Each row comes from the steps of one walk. Every step used is in the known rows, and no mark comes twice. Write the walk behind each row, first mark first.
Known rows
A/W: [-.08,.02,.09,.26,.17,-.02,-.25,-.04,.01,-.32,-.21,-.08,-.05,.23,-.21,.23,.02,-.14,.05,-.26,.11,.01]
E/F/A/X: [-.05,.25,.13,.06,.00,-.10,.06,-.22,.19,-.28,-.18,.08,.12,.27,-.03,.14,-.08,-.17,-.03,-.19,.17,.17]
X/U/A: [.21,-.13,-.06,.04,-.04,.02,-.06,-.08,-.14,-.28,-.15,.17,-.14,.02,.04,.28,.05,-.26,-.11,-.26,.14,-.13]
W/A/E/F: [-.22,.01,-.14,.07,.12,-.09,-.25,-.32,.03,-.34,-.20,.08,-.15,.23,-.07,.14,-.11,-.22,.07,-.33,.02,.08]
W/A/F/E: [-.07,-.16,-.16,.14,.16,.02,-.21,-.23,.16,-.42,-.16,-.04,-.05,.18,-.03,.15,-.03,-.12,.04,-.25,.00,.18]
U/X: [.02,-.14,.09,-.07,-.09,-.13,-.04,-.09,-.03,-.28,-.19,.02,-.20,.24,-.24,.31,.05,-.21,-.08,-.13,.05,.09]
F/E: [-.05,-.13,.22,.02,.08,-.06,-.03,-.04,.16,-.37,-.31,-.11,-.02,.22,.04,.16,-.03,-.04,-.03,-.14,-.07,.25]
X/U/A/W: [.16,-.09,-.11,.10,-.03,.06,-.12,-.06,-.17,-.32,-.18,.14,-.08,.04,-.01,.22,.13,-.26,-.09,-.28,.17,-.18]
W/A/X/U: [-.14,.03,-.13,.14,.16,.01,-.31,-.18,-.03,-.32,-.22,.11,-.20,.22,-.16,.21,-.01,-.20,.00,-.23,.09,-.05]
F/A: [.06,.01,.25,.02,.05,-.09,-.05,-.12,.06,-.43,-.19,-.01,.02,.08,.06,.28,-.05,-.08,.06,-.27,.18,.05]
E/X/A: [.13,.10,.20,-.15,.02,.10,.03,-.23,-.11,-.17,-.03,.16,-.17,.26,-.01,.28,-.08,-.16,-.04,-.30,.07,-.09]
U/A/F/E/X: [.15,-.14,-.10,-.05,.01,-.01,.15,-.14,.15,-.53,-.08,.08,.08,.24,.03,.12,.18,-.16,-.09,-.20,-.02,.09]
W/A: [-.10,-.12,.01,.13,.10,-.04,-.32,-.27,.02,-.32,-.13,.09,-.27,.13,-.09,.32,-.10,-.23,.06,-.31,.04,.07]
E/F/A/U: [-.03,.17,.09,.15,.02,-.02,.04,-.22,.15,-.28,-.14,.04,.12,.21,.03,.12,-.11,-.20,-.03,-.22,.23,.20]
E/X: [.03,.16,.28,-.06,.00,.06,-.03,-.19,.04,-.12,-.09,.10,-.22,.31,-.15,.35,-.04,-.11,-.03,-.20,.02,-.01]
X/A: [.18,-.15,.07,.01,.18,-.04,-.04,-.13,-.15,-.30,-.09,.07,-.08,.12,.08,.27,-.19,-.21,-.01,-.36,.10,-.02]
E/F/A/U/X: [-.03,.15,.05,.08,-.07,-.04,.07,-.23,.12,-.30,-.15,.05,.11,.22,-.01,.10,-.05,-.22,-.06,-.19,.24,.20]
E/F/X/U/A/W: [.11,.13,.09,.08,-.15,.00,.12,-.26,.10,-.16,-.21,.10,.07,.24,-.06,.03,.02,-.22,-.20,-.21,.15,.17]
F/E/X: [-.05,.03,.28,-.12,-.02,.05,.04,-.12,.15,-.29,-.25,-.03,-.06,.31,.02,.15,.04,-.02,-.05,-.13,-.07,.18]
F/X/U: [.19,.01,.24,.07,-.01,.01,.05,-.09,.00,-.17,-.33,-.04,-.06,.20,-.08,.14,-.01,-.06,-.19,-.16,.11,.12]

Which walk is each row?
[.10,.12,.12,.09,.01,-.01,.16,-.27,.10,-.18,-.18,.05,.10,.31,-.01,.02,-.14,-.21,-.18,-.22,.15,.27]
E/F/X/A/U
[.04,-.12,-.11,-.20,-.04,-.13,.07,-.16,-.17,-.35,-.19,.07,-.06,.26,-.08,.12,.00,-.25,-.08,-.24,.09,.01]
U/X/A/E/F
[-.02,.02,.18,-.14,.01,.10,.04,-.14,.03,-.35,-.23,-.02,.03,.29,.09,.06,.06,-.05,-.05,-.22,-.01,.09]
F/E/X/A/W
[.09,.13,.10,-.06,.10,.16,.02,-.18,-.13,-.21,-.04,.12,-.11,.31,-.03,.20,-.06,-.17,-.07,-.27,.14,-.08]
E/X/A/U
[.18,-.02,.04,.19,.22,-.02,.10,-.07,.22,-.30,-.21,-.17,.11,.31,-.16,.14,-.04,.01,-.09,-.14,.05,.25]
A/F/X
[.04,-.01,.16,-.17,-.11,.10,.08,-.12,.05,-.31,-.25,.05,-.04,.22,.10,.11,.13,-.08,-.12,-.15,-.02,.06]
F/E/X/U/A
[.12,-.11,-.07,.14,.29,.05,-.05,-.06,-.19,-.37,-.11,.02,-.01,.19,.06,.15,-.16,-.23,-.04,-.32,.19,.00]
X/A/U
[.00,.04,.21,-.13,-.06,.11,.03,-.10,.07,-.23,-.27,-.01,-.06,.24,.07,.13,.06,-.03,-.09,-.13,-.02,.09]
F/E/X/U
[.03,-.03,-.03,.03,.10,-.14,.03,-.08,.05,-.55,-.15,.17,-.05,.31,-.13,.21,.15,-.25,-.08,-.19,.01,.00]
U/A/X
[.10,.00,-.05,.05,.14,.11,.08,-.05,.19,-.28,-.19,-.12,.10,.27,-.01,.11,.03,.03,-.07,-.12,.01,.15]
A/F/E/X/U
[-.06,-.06,-.08,.20,.14,.01,-.08,.01,-.05,-.36,-.22,-.07,-.08,.33,-.23,.15,.04,-.21,-.10,-.10,.17,.11]
A/U/X
[.23,-.15,-.07,.05,.05,-.07,.16,-.15,.14,-.52,-.11,.06,.08,.23,-.05,.13,.14,-.18,-.13,-.22,.03,.13]
U/A/F/X
[-.14,.13,-.02,.06,.18,-.17,-.02,-.14,.07,-.27,-.27,-.02,.00,.33,-.10,.12,-.15,-.12,.02,-.24,.01,.12]
A/E/F
[.14,-.10,-.15,.00,.03,-.02,-.05,-.05,-.17,-.34,-.22,.14,-.09,.07,.04,.20,.07,-.22,-.08,-.27,.11,-.17]
X/U/A/E
[.06,.14,.25,.09,-.07,-.08,.13,-.27,.21,-.12,-.21,.03,.02,.31,-.10,.12,-.12,-.17,-.15,-.18,.07,.32]
E/F/X
[-.04,-.08,-.17,.06,.09,.12,-.18,-.25,.09,-.34,-.15,.02,-.08,.17,.00,.14,.02,-.12,.00,-.25,.03,.08]
W/A/F/E/X/U
[.13,.10,.19,.02,-.05,-.05,.17,-.30,.11,-.15,-.17,.07,.06,.27,.00,.08,-.15,-.20,-.16,-.24,.10,.27]
E/F/X/A
[-.04,-.12,-.17,.19,.19,.00,-.26,-.24,.10,-.35,-.09,.01,-.13,.16,-.11,.25,-.08,-.17,.05,-.29,.05,.10]
W/A/F
[.06,.00,.00,.05,.17,.07,.09,-.07,.25,-.32,-.17,-.14,.11,.32,-.04,.12,.02,.03,-.04,-.12,-.03,.21]
A/F/E/X
[-.01,.07,.18,.11,.07,-.03,-.13,-.09,.03,-.49,-.22,-.05,.10,.10,.00,.19,.06,-.07,.09,-.30,.23,-.01]
F/A/W
[.05,-.12,-.04,.10,.02,-.07,-.09,-.13,-.02,-.54,-.11,.12,-.03,.18,-.09,.20,.19,-.28,-.03,-.30,.07,-.04]
U/A/W
[.06,-.11,-.05,.15,.24,-.01,.04,-.01,.25,-.38,-.21,-.19,.14,.26,-.03,.13,-.03,.02,-.02,-.13,-.03,.26]
A/F/E
[.07,-.16,-.05,-.09,-.05,-.06,-.05,-.12,-.20,-.37,-.16,.04,-.09,.21,-.14,.17,.08,-.26,-.07,-.25,.14,-.04]
U/X/A/W
[.13,-.04,-.16,-.01,-.03,-.01,-.01,-.11,-.14,-.30,-.20,.17,-.06,.09,.05,.16,.05,-.25,-.10,-.27,.12,-.12]
X/U/A/E/F
[.20,-.19,-.10,.02,.24,.02,.07,-.08,-.02,-.40,-.11,-.05,.13,.17,.15,.11,-.12,-.10,-.03,-.30,.06,.09]
X/A/F/E
